What can hang from each mark:
nife: fufidug
furuto: davo nife
gemuf: getavo
fufidug: davo nife
lema: besi getavo
getavo: gemuf lema
davo: fufidug furuto
besi: davo nife

Every row comes from one small tree of marks. Brackets hold a mark, then the marks that hang from it, in alphabetical order. Every link used is in the known rows. Which tree was each row made from?
Known rows:
{lema besi {getavo gemuf}}: [-28.3 -30.7  -0.3  40.1 -11.5  10.6   6.2   4.3  38.0 -41.8 -13.7  11.2
  22.0 -28.0 -19.1  46.4  59.0  28.6]
{gemuf {getavo {lema {besi davo nife}}}}: [  0.0 -20.4 -17.1  48.0  72.8 -23.7  -6.8 -13.1 -15.0  -1.1   1.5  50.8
  14.2 -22.9   7.9 -39.3  74.8  15.6]
{gemuf {getavo {lema {besi davo}}}}: [ -4.3 -14.5 -24.7  43.5  48.8 -23.8  20.3 -17.1  10.1 -10.8 -17.0  37.1
  11.6 -11.0   0.4 -26.5  76.9  26.3]
{furuto davo {nife fufidug}}: [ 18.3  -5.2  -4.9 -19.5 -23.0 -21.2  49.8  10.5  11.1  -1.6  -0.5  28.5
   3.4  -6.4 -11.1  16.7  51.3  18.1]
{besi {davo fufidug furuto} nife}: [ -6.4 -55.9   8.1  12.2  53.1 -42.0  25.3 -36.0 -44.2 -19.8  19.6  26.6
  -2.4  12.6 -19.8 -18.7 -63.6  10.1]
{lema {besi {davo {furuto nife}}} getavo}: [ -3.0 -45.8   8.9 -14.4  13.6 -14.3  39.9   7.9   1.4 -34.3 -11.8  27.2
   3.2 -41.6 -37.8  57.5  16.1  26.0]
{lema {besi {davo fufidug}} {getavo gemuf}}: [-39.2 -47.9   0.8  67.3  27.1 -25.4   1.1  -4.6  24.7 -31.1 -25.5  14.4
   9.1 -26.1 -32.0   3.6  -6.0  18.7]
{getavo gemuf lema}: [-53.7 -31.3  -7.7  -9.5  14.1  -1.4  11.4 -15.7  47.9 -25.1  -0.8 -11.7
   7.2  28.1   3.4   4.0  61.3   7.9]
{fufidug {davo furuto} nife}: [ 56.6 -30.9  -1.3 -26.2  22.7  -8.6  52.4 -35.2  -7.8 -23.7 -55.2  13.9
   0.9  28.9 -22.4  42.7   6.5  34.5]
{furuto {davo fufidug} nife}: [ 35.7 -10.7  18.4 -33.8  15.0 -29.7  73.2   5.0   7.5  -7.0  -9.7  16.4
  -4.1  15.3 -23.7  23.8   2.7   6.9]
{besi nife}: [ 25.7 -34.5  -1.8   3.2  31.6  -6.5  24.2  -7.8 -16.1 -23.9  28.9  38.0
  14.7  19.3   3.8  13.1  55.2  18.9]
{davo {furuto nife}}: [  0.7 -34.3  19.6 -55.6 -10.8  -6.4  65.9 -13.0  -4.1 -22.9  17.6  15.7
   1.7  16.0 -22.5  48.3   5.6  22.9]
{lema {besi davo}}: [ 12.2 -36.7 -20.8  24.6  39.4 -33.6  40.5  -4.9   5.5 -35.1  -9.7  52.2
   7.9  -4.9 -21.0   2.4  51.1  37.4]
{gemuf getavo}: [ 33.7  -5.8   3.3  44.2  18.3   2.9  43.7 -20.3 -14.6 -11.9  14.5  37.4
  26.6  30.6   5.4   1.8  57.0  37.5]
{davo {fufidug nife} furuto}: [ 10.3 -28.6  10.1 -21.9 -11.7 -24.4  62.5 -39.7  -8.6 -27.1 -35.1  11.8
  -3.4  19.5 -21.8  35.5 -36.9  10.4]
{gemuf {getavo {lema {besi nife}}}}: [ -0.9  -3.8 -16.2  26.3  24.9  -5.3   2.4 -16.3  -2.7  -4.7   5.8  34.8
  17.7 -23.3  15.7 -11.9  84.3  14.8]
{davo fufidug furuto}: [-14.4 -34.8   2.8 -10.3 -22.3 -23.5  58.6 -41.9  -7.6 -33.2   7.0   0.3
  -0.8  25.2 -20.3  20.1 -51.0  20.0]
{besi davo {nife fufidug}}: [  0.4 -47.1 -22.8  42.8  35.9 -33.5  -4.8 -10.8 -26.1  -8.4  26.0  53.4
  10.1   1.0   5.3 -36.9  38.9  18.4]
{besi {davo {furuto {nife fufidug}}}}: [-24.5 -45.1   0.3 -14.0  -7.3 -33.1  37.8 -18.4 -13.0  -7.6  14.3  30.4
  -1.9  -3.1 -21.0  -2.0 -10.9  21.6]
{lema besi}: [ 10.3 -21.6 -19.4   7.2 -11.4 -15.1  47.5  -6.8  17.5 -40.3  -3.8  37.8
  10.8  -5.3 -14.3  29.1  63.3  36.9]
{getavo gemuf {lema besi}}: [-63.3 -25.0 -19.1  -2.1  -5.2 -10.4   7.8 -11.3  55.7 -30.5 -17.0   1.4
   6.1 -10.2  -6.1   9.0  67.0  16.0]

Write each row's tree:
[-47.5 -28.4 -36.3  30.0  -3.5 -20.7 -46.3 -21.8  35.3  -2.0 -23.9   2.1
   7.0 -34.1   2.5 -34.7  44.5  13.6] : {getavo gemuf {lema {besi {nife {fufidug davo}}}}}
[-54.1 -44.1 -13.4  21.8  70.8 -28.9 -27.8  -5.2  19.9 -17.9  -4.3  26.1
   5.4 -22.8  -5.7 -30.2  53.9   4.2] : {getavo gemuf {lema {besi davo nife}}}
[-13.1 -34.6 -20.4  72.1  -9.5  -0.1 -48.8  -5.7  16.9 -13.4 -21.8  13.0
  22.6 -51.2 -10.9   3.6  39.4  27.9] : {lema {besi {nife {fufidug davo}}} {getavo gemuf}}
[-28.5 -16.5 -15.7  24.9  29.3 -23.9  28.4 -37.4  -2.5 -17.4 -14.1  24.0
   6.3 -18.4 -11.8 -14.6  22.8  29.4] : {gemuf {getavo {lema {besi {davo furuto}}}}}
[-41.9 -24.2 -48.3   6.4 -30.9 -21.9 -10.6 -14.3  22.7 -16.3   4.5  24.3
   3.4 -41.6  14.7 -11.7  77.7   6.7] : {getavo {lema {besi {nife fufidug}}}}
[-12.9 -40.8   8.2  56.3  38.4 -25.0   3.8  -0.4  24.9 -25.9 -66.2  26.7
   7.8 -30.7 -34.7  19.9   7.9   7.5] : {lema {besi {davo {fufidug nife}}} {getavo gemuf}}
[-60.6 -39.6 -19.7  17.9  45.5 -29.1   0.2  -8.7  45.9 -26.4 -21.9  15.9
   2.2 -10.1 -13.8 -17.9  56.2  15.8] : {getavo gemuf {lema {besi davo}}}
[ -4.9   1.5 -22.4  23.1  -1.5  -5.7  28.3 -20.0  23.4 -15.1 -11.6  23.1
  15.8 -10.3   6.3  -0.1  87.9  26.1] : {gemuf {getavo {lema besi}}}
[-24.8 -17.4   4.5  -9.8  29.8 -24.6  34.1 -18.5  -0.2  -0.7 -11.2  28.6
   1.8 -26.5 -16.4  -2.4  24.4  18.1] : {gemuf {getavo {lema {besi {davo {furuto nife}}}}}}
[ 56.6  -2.5   4.7  -7.6  24.2 -29.6  68.1  -8.8   3.4 -16.3 -54.8  24.8
  -1.0  16.9 -19.2  25.4  14.4   8.2] : {furuto {davo {fufidug nife}}}
[ 34.7 -42.4  -0.6  14.8  60.4 -42.9  48.5 -16.2  -6.5 -17.2 -43.8  40.4
  -2.5  28.8 -19.2  -2.2   5.6   9.0] : {besi {davo {fufidug nife}}}
[ 33.9 -30.2 -15.1  -9.2 -15.4 -16.6  28.2  -8.1  13.5   2.8 -13.5  21.2
   3.2  15.6 -11.1   5.7  40.2  30.3] : {furuto {nife {fufidug davo}}}
[-85.7 -26.4 -31.1  23.2 -28.3 -17.7 -37.2 -14.6  35.2 -10.2   3.7  10.9
   8.5 -43.0   9.5 -26.0  57.7   2.9] : {getavo gemuf {lema {besi {nife fufidug}}}}
[-24.8 -51.1 -14.1  27.1  16.4 -34.4   2.8 -31.4 -39.3 -14.6  29.4  38.2
   6.4  -7.9  -7.0 -25.3 -15.8  20.5] : {besi {davo furuto} {nife fufidug}}
[-76.9 -47.0  -4.1   4.7  49.3 -28.3 -19.2 -24.4   3.6 -24.3  -0.1  12.1
   0.4 -29.4 -15.4 -17.8   1.2   6.5] : {getavo gemuf {lema {besi {davo furuto} nife}}}
[-50.4 -47.6   7.7  37.8  17.6  -8.6   5.0 -11.9  12.6 -44.9 -17.0  11.2
  13.5 -35.7 -36.2  30.3  -6.1  32.8] : {lema {besi {davo furuto}} {getavo gemuf}}
[ 23.0 -50.2 -14.1  43.4  58.8 -13.6  -1.6  12.7  -9.4 -35.4   0.5  49.8
  14.7 -39.8 -12.2  22.0  65.5  23.8] : {lema {besi davo nife} getavo}
[ -9.0 -36.2  24.8 -47.1 -21.3 -22.1  65.9 -25.6  -7.9 -17.5  10.1   4.1
  -6.2  18.3 -27.4  32.1 -49.9  10.4] : {davo fufidug {furuto nife}}
[-14.8 -14.0  -4.4  21.4  28.5 -41.1  36.0 -44.6  -6.1  -5.5 -62.8  24.1
  -3.1 -23.0 -19.4 -13.7 -18.3   5.0] : {gemuf {getavo {lema {besi {davo {fufidug nife} furuto}}}}}
[-55.9 -29.6 -10.4   1.6  19.7 -10.3 -19.0  -7.3  31.1 -22.4   1.9  12.0
   8.9 -22.4   1.6  -1.8  64.7   3.4] : {getavo gemuf {lema {besi nife}}}
[ 15.4 -44.0 -22.8  40.6  33.5 -14.0  24.4   9.6  14.0 -44.2 -16.9  38.1
  11.7 -25.5 -21.1  34.6  66.0  33.8] : {lema {besi davo} getavo}
[  7.3  -3.4 -40.6  55.0   1.1 -14.9 -26.2 -30.3   1.8  15.1 -19.9  26.5
  14.7 -35.0  14.1 -43.2  67.6  24.6] : {gemuf {getavo {lema {besi {nife {fufidug davo}}}}}}
[-45.2 -47.6  27.7   4.7  20.0  -8.9  12.7   5.3  12.2 -27.3 -12.4  14.4
   7.6 -41.1 -43.1  42.7  -3.6  21.5] : {lema {besi {davo {furuto nife}}} {getavo gemuf}}
